Each row comes from the steps of one path. Every step used is in the known rows, and no mark comes twice. Write the path behind each row, first mark first.
Known rows:
gazo, pizak, doma: [-0.22  1.03 -1.13  2.59 -0.27  0.36 -0.70  0.19 -1.55 -3.44  1.79  0.44
 -0.39 -1.46 -1.48  2.22  1.10  3.33  1.26 -2.93 -0.85  0.96 -0.78 -0.93
 -0.21]
doma, dovop, bazotes: [-4.61  0.99 -4.40  3.59 -0.28  2.29 -0.61 -0.59 -2.37  1.30  4.71  1.61
 -3.25 -0.80 -3.05  1.61  2.11 -1.40 -1.30 -2.48 -4.45 -1.18 -2.89 -2.59
 -0.63]
zoki, bazotes, guma: [-1.41  2.98  1.82  2.57 -1.54  2.23 -1.68 -0.19 -3.34  0.97 -0.23 -0.33
  1.14  0.69 -3.03 -0.03 -2.20 -0.53  3.16  2.21  3.28  4.23 -3.50  0.46
 -0.05]
pizak, doma, guma: [-2.06  0.99  1.47 -0.61 -0.01  0.39 -1.94 -0.82 -4.95 -7.04  2.63  1.40
 -0.51 -2.15  0.39  4.14  2.00 -0.92  0.55  2.32 -0.97  2.54 -3.95 -1.54
  3.05]
bigal, doma, dovop, bazotes: [-5.75  1.24 -5.57  2.35 -0.33  2.43  0.36 -4.38 -0.95 -0.45  4.33  3.25
 -3.11 -1.53 -2.32  0.89  4.05 -2.86 -2.43 -3.22 -3.86 -2.17 -1.92 -2.75
  0.42]
mifal, dovop, doma, guma, bazotes: [-1.59 -0.38  0.30  5.70 -1.54 -1.35 -1.85 -3.07 -0.10 -6.24  3.82  2.15
  2.70 -0.38 -0.24  5.84 -1.17 -1.50  0.77 -0.82 -3.29  0.25 -3.94  0.56
  2.62]
dovop, bazotes, bigal, doma: [-3.77  0.68 -1.98  1.03 -2.20  0.80  2.12 -2.25  3.54  0.80  3.66  4.60
 -1.72 -3.03 -5.29 -0.21  3.01 -4.96 -0.27 -4.21  0.94  1.29  2.10 -2.02
 -1.90]
bigal, bazotes, zoki, doma: [-7.69  4.17 -0.76 -0.96 -0.88  1.08  0.56 -3.46  2.89  4.05 -1.53  2.13
  3.80 -3.96 -3.29 -0.31 -0.62  0.35 -1.21 -3.02  1.93  2.33  2.62  0.28
  0.41]
guma, bazotes: [-4.58  0.81  3.60  4.91 -3.70 -0.16 -0.32 -0.23  0.77 -1.09  3.33  0.29
  0.72  0.69 -4.21  2.34 -0.47 -1.06  1.77 -1.32 -3.02  0.32 -3.19 -0.63
  0.37]
bigal, bazotes, guma: [-3.17  1.57  2.95  1.73 -2.06  0.97 -1.63 -3.27 -2.33  0.45  0.11  0.72
 -0.07 -3.47 -3.76 -1.92 -0.56 -0.85  0.19 -0.32  4.11  3.43 -3.19 -0.63
  1.38]
guma, bazotes, bigal, doma, dovop: [-4.32 -1.76 -2.89  1.63 -2.14 -0.10  2.29 -3.09  4.75 -1.85  3.33  6.18
 -2.46  2.50 -0.38  0.18  3.88 -2.71 -1.33 -1.91 -5.30 -1.63 -2.67 -2.41
 -3.37]
gazo, pizak, doma, guma: [-0.58  0.34 -1.11  0.73  1.96 -1.59 -1.89 -0.38 -5.01 -8.01  0.88  1.43
  0.53 -2.57  1.39  4.02  1.16  1.60  2.40 -0.38 -0.76  2.60 -3.04 -0.27
  2.40]
doma, dovop: [-3.75 -0.58 -1.24  2.76 -2.05  2.54 -1.14 -1.65 -0.44 -0.16  2.34  2.24
 -1.20  2.23 -1.03  1.20  2.93  0.88 -1.50 -0.42 -4.38  0.14 -4.51 -1.89
 -0.48]
guma, bazotes, zoki, rute: [-7.19  3.73  0.87  1.66 -0.96 -0.53  3.69 -1.66  0.81  0.47  1.66  1.50
  3.85  1.40 -4.73  0.01 -1.02 -0.63  3.43  0.30 -1.62  3.01  0.87  0.40
 -3.35]
guma, bazotes, bigal, doma, zoki, rute: [-6.26  1.24 -0.66 -0.06 -0.59  0.19  5.33 -3.78  3.92 -1.20  2.68  6.63
  1.50  0.32 -1.75  1.45  1.77 -2.45  1.42 -1.97  0.28  0.99  1.34  0.47
 -1.37]
zoki, doma, guma, bazotes: [-6.15 -1.26  2.20  2.70 -0.18 -2.30  0.42  0.16 -0.64 -4.55  0.11  3.18
  1.24  0.33  1.21  4.89 -1.38 -1.23  2.59 -0.60 -2.02  0.41 -3.38 -0.47
  3.53]
mifal, dovop, bazotes, bigal, doma: [-1.85  0.35 -3.92  2.90 -2.68  0.81  1.36 -1.67  4.14  2.26  2.80  5.29
 -0.61 -3.05 -4.16  1.73  1.69 -3.15 -0.75 -4.49  0.13  1.28  2.25 -1.53
 -3.46]
bigal, doma: [-4.68  0.94  1.78  1.21 -4.07  2.51  0.19 -5.36  1.69 -2.48  1.51  1.22
  0.81 -1.47 -3.52  0.37  3.27 -1.62 -1.18 -1.57  0.08  1.46 -1.30 -1.16
  1.76]
gazo, pizak, bazotes: [-4.56  1.44  0.02  4.19 -1.16  0.12  0.51  2.31 -2.52 -0.12 -0.56 -0.98
  3.12 -3.78 -2.59  2.62 -0.64  0.97  1.39 -2.56 -2.42  0.71  0.04 -0.94
 -1.95]
gazo, pizak: [-1.11 -0.02 -0.19  4.56 -1.73 -0.34 -1.31 -0.17 -0.18 -1.07  0.14  0.00
  2.32 -1.10 -3.45  0.57 -0.47  3.47  2.65 -3.77  0.11  1.95 -1.67  0.49
 -0.24]
pizak, doma, dovop, bazotes, zoki: [-5.37  5.97 -5.86 -1.16  2.22  2.19 -0.31 -2.55 -2.87  0.09  5.39  2.18
 -1.77 -1.86 -3.49 -0.02  2.11 -1.66 -1.14 -1.28 -4.07  1.27  0.83 -3.08
 -3.93]
pizak, doma, guma, bazotes, bigal: [-1.70 -0.62  1.21  0.67 -0.19 -2.76  1.15  2.57  0.26 -4.65  3.84  4.80
 -1.30 -0.59 -0.67  3.19  0.71 -3.36  2.40  0.65 -2.23  2.02 -2.09 -1.44
 -1.86]
pizak, bazotes, guma: [-4.29  1.69  3.73  1.74 -1.56  2.00  0.00  0.36 -5.74 -1.11  0.07 -0.25
  0.40 -2.54 -2.46  0.61 -0.84 -2.19  1.43  1.89  1.33  4.02 -2.13 -2.97
 -1.47]
pizak, doma: [-1.97  2.00  1.50  1.44 -2.37  2.54 -0.83 -0.25 -1.70 -2.43  2.90  0.05
 -1.48 -1.17 -2.40  2.57  2.31  0.32 -1.02 -0.11 -0.94  1.22 -1.59 -1.98
 -0.04]
gazo, pizak, doma, zoki: [-1.76  3.84 -1.58 -0.22  1.40  2.02 -1.43 -2.58 -2.39 -4.31  2.69  1.81
  0.65 -2.74 -0.75  2.89  1.02  3.07  0.97 -2.89  0.32  1.36 -0.13 -0.03
  1.29]

Write each row's path:
[-7.00  5.07 -5.36 -1.04  0.92  2.19 -0.19 -6.28 -0.58  0.23  4.41  3.01
 -0.04 -2.00 -4.18 -1.53  2.93 -2.98 -1.15 -2.31 -3.05  0.93  0.75 -2.50
 -2.84]	bigal, doma, dovop, bazotes, zoki
[-1.15  6.13 -3.46  3.55 -1.13  4.90 -3.00 -3.45  1.44  1.91  2.62  1.18
  4.80 -0.88 -2.18  5.45 -2.24  0.80 -1.49 -1.81  0.51  0.59 -0.51  2.73
  1.81]	mifal, dovop, doma, zoki, bazotes
[-6.55  6.31  0.89 -0.90 -2.04  1.69 -1.23 -4.72  1.08  3.15  1.66 -0.10
  4.15 -5.14 -6.72 -2.59  0.34 -0.99 -0.97 -1.33  1.06  3.54  0.82  0.43
 -0.99]	bigal, bazotes, zoki
[-4.20  0.50  1.21  1.37 -2.83  0.85  2.37  4.20  1.35  3.13  1.33  2.08
  0.96 -2.56 -4.05  1.85  0.75 -3.10 -0.17 -1.02 -0.90  2.42  1.06 -2.27
 -5.06]	pizak, bazotes, bigal
[-3.69 -0.46 -3.70  1.95  2.24  1.32  0.23 -1.23 -3.99 -0.02  0.58  4.13
 -4.29  0.59  0.41  1.04 -0.46 -0.92  0.69 -1.73  0.70  1.47 -2.21 -3.47
 -0.26]	zoki, doma, dovop, bazotes, guma
[-6.03  1.71  0.37 -2.35  1.06 -0.39 -1.15 -2.47 -1.64 -3.20 -1.53  3.27
  3.75 -1.76 -0.02  2.72 -0.67 -0.21  2.03  0.46  1.05  4.77 -0.33 -0.91
  1.93]	bazotes, zoki, doma, guma
[-4.89 -1.75 -2.79  2.07 -0.95  1.92  0.58 -0.91  0.92  0.76 -0.45  3.89
 -1.42  3.01  1.86  2.77  1.67  1.87 -2.21 -1.89 -3.38 -1.05 -2.80 -2.35
  0.32]	zoki, doma, dovop
[-5.70  5.13 -0.55  0.30  0.31  0.03  0.07 -0.32 -2.08  0.47 -0.20 -0.72
  5.45 -4.39 -4.65 -0.34 -1.29  0.84  2.18 -2.16 -1.73  3.12  2.48 -0.61
 -4.73]	gazo, pizak, bazotes, zoki
[-4.27  6.30 -0.26  1.37 -0.88  4.23 -2.20 -0.73 -1.29  2.46  1.79  0.51
  3.58 -1.10 -2.96  3.22 -1.18  0.43  0.83 -0.03  1.16  1.44 -2.01  2.03
  1.77]	doma, zoki, bazotes
[-2.41  4.16 -1.29  0.05 -1.00  2.50 -0.23  1.77  2.97  4.27  1.99  3.82
  2.19 -0.65 -3.40  2.04 -0.66 -1.24  1.43 -0.92  2.01  2.80  0.17  1.37
 -2.33]	doma, zoki, bazotes, bigal
[-0.05 -0.45 -8.36  2.19  2.56 -0.50  1.78  2.83  0.60  0.69  4.12  5.41
 -4.85 -0.76 -1.39  1.18  2.00 -0.64  0.26 -4.98 -3.14 -0.55  1.04 -2.47
 -5.49]	gazo, pizak, doma, dovop, bazotes, bigal
[ 0.62  5.02 -1.83  2.45  0.39  4.21 -3.20 -4.23 -1.81 -0.13  1.22  2.08
  3.31 -0.27 -1.04  3.16 -3.46  0.37  0.65  0.45  4.06  3.60 -1.51  1.66
  0.91]	mifal, dovop, doma, zoki, bazotes, guma
[-6.48  5.11 -2.36  0.97  0.67  0.96  3.05 -1.38 -1.32  2.77  2.47  1.25
  2.22 -1.34 -6.18 -0.16 -0.12 -1.54  2.09 -1.27  0.55  3.61  2.69 -0.55
 -3.01]	dovop, bazotes, zoki, rute
[-1.41  5.02  0.29  0.44  0.98  3.95 -2.33 -4.60 -2.62 -1.37  2.31  1.18
  2.10 -0.33 -2.43  1.02 -2.36 -1.24  0.97  0.67  4.63  3.84 -2.11  1.26
  2.34]	dovop, doma, zoki, bazotes, guma
[-3.25 -1.77 -3.42  0.28 -2.41  1.15  1.69 -3.59  4.24 -0.67  2.47  6.22
 -2.27  1.81 -0.60 -0.51  5.07 -2.14 -2.29 -1.74 -3.01 -0.24 -2.15 -2.64
 -3.06]	bazotes, bigal, doma, dovop
[-7.07  3.39 -2.18  0.34  1.30 -0.13  2.08  0.16 -0.17  2.06 -3.08  1.35
  4.83 -3.12 -1.43  1.76 -2.01  1.68  1.43 -3.91 -0.40  2.28  4.25 -0.84
 -3.04]	gazo, pizak, bazotes, zoki, doma
[-4.26 -0.54  1.16  1.89 -3.74 -0.66  2.81 -2.26  5.92 -1.49  2.70  4.79
 -0.19 -0.15 -3.72 -0.11  2.35 -3.92  0.86 -2.56 -1.09  0.55  0.12 -1.19
 -2.40]	guma, bazotes, bigal, doma
[-2.07  2.32 -2.77  6.17 -2.63  2.24 -1.94  0.60 -1.08  3.26  2.83  0.78
  0.66 -2.66 -4.48  3.99 -1.22 -0.18  0.13 -3.31 -1.33  1.00 -0.26 -0.76
 -0.94]	mifal, dovop, bazotes
[ 0.54  3.97 -4.30  2.27 -1.34  3.22 -0.96 -0.37  4.94  3.83  3.02  4.47
  3.71 -0.19 -2.45  4.22 -1.89 -0.64 -0.71 -2.42  1.72  2.32  1.68  2.15
 -2.20]	mifal, dovop, doma, zoki, bazotes, bigal
[-3.65 -0.33 -1.99 -0.67  0.73 -1.48  0.53 -2.34 -0.12 -4.15  3.04  5.46
 -0.98 -4.12 -2.16  1.92  2.76 -5.63  0.80 -1.36  1.12  2.41 -1.04 -1.67
  1.25]	dovop, bazotes, bigal, doma, guma
[-2.31  1.73  0.87  2.58 -0.26  1.63 -1.19 -0.82 -5.01 -0.69  2.42  0.73
 -2.35 -2.29 -4.57 -0.64 -0.92 -2.39  2.67 -0.78  3.24  4.06 -1.96 -2.37
  0.09]	dovop, bazotes, guma
[-3.39 -1.57 -6.37  1.81  0.60  0.45  2.39  2.70  3.02  4.15  1.88  6.51
 -4.07  0.31 -0.91  2.39  1.35 -2.31 -0.78 -4.60 -1.61 -0.39  0.89 -3.03
 -3.51]	zoki, doma, dovop, bazotes, bigal
[-3.59  0.93 -3.15  1.22  1.18  1.74  0.00 -4.94 -3.98 -2.46  3.11  3.49
 -4.31 -0.42 -1.44 -1.01  2.12 -3.01  0.04 -1.05 -0.07  1.10 -2.99 -3.64
 -0.48]	bigal, doma, dovop, bazotes, guma
[-3.53  5.11 -7.97 -0.03  3.97  0.79 -0.58 -2.40 -2.79 -0.84  4.19  2.15
 -0.86 -2.35 -2.78 -0.54  1.05  0.55  0.50 -3.45 -3.78  0.71  1.69 -2.10
 -4.53]	gazo, pizak, doma, dovop, bazotes, zoki
[-2.17  5.32  1.31  0.12  0.30  3.59 -2.52 -2.10 -4.25  0.03  0.44  1.50
  1.65 -0.05 -2.03  0.31 -2.56 -0.01  2.92  1.66  4.10  4.36 -3.00  0.88
  1.15]	doma, zoki, bazotes, guma
[ 0.38  4.47 -4.55 -0.04  1.85  0.93  0.21  2.61  1.97  1.80  1.56  4.17
  1.19 -1.34 -1.57  2.60 -0.84  1.07  2.15 -2.67  1.37  2.06  1.82  1.61
 -3.02]	gazo, pizak, doma, zoki, bazotes, bigal
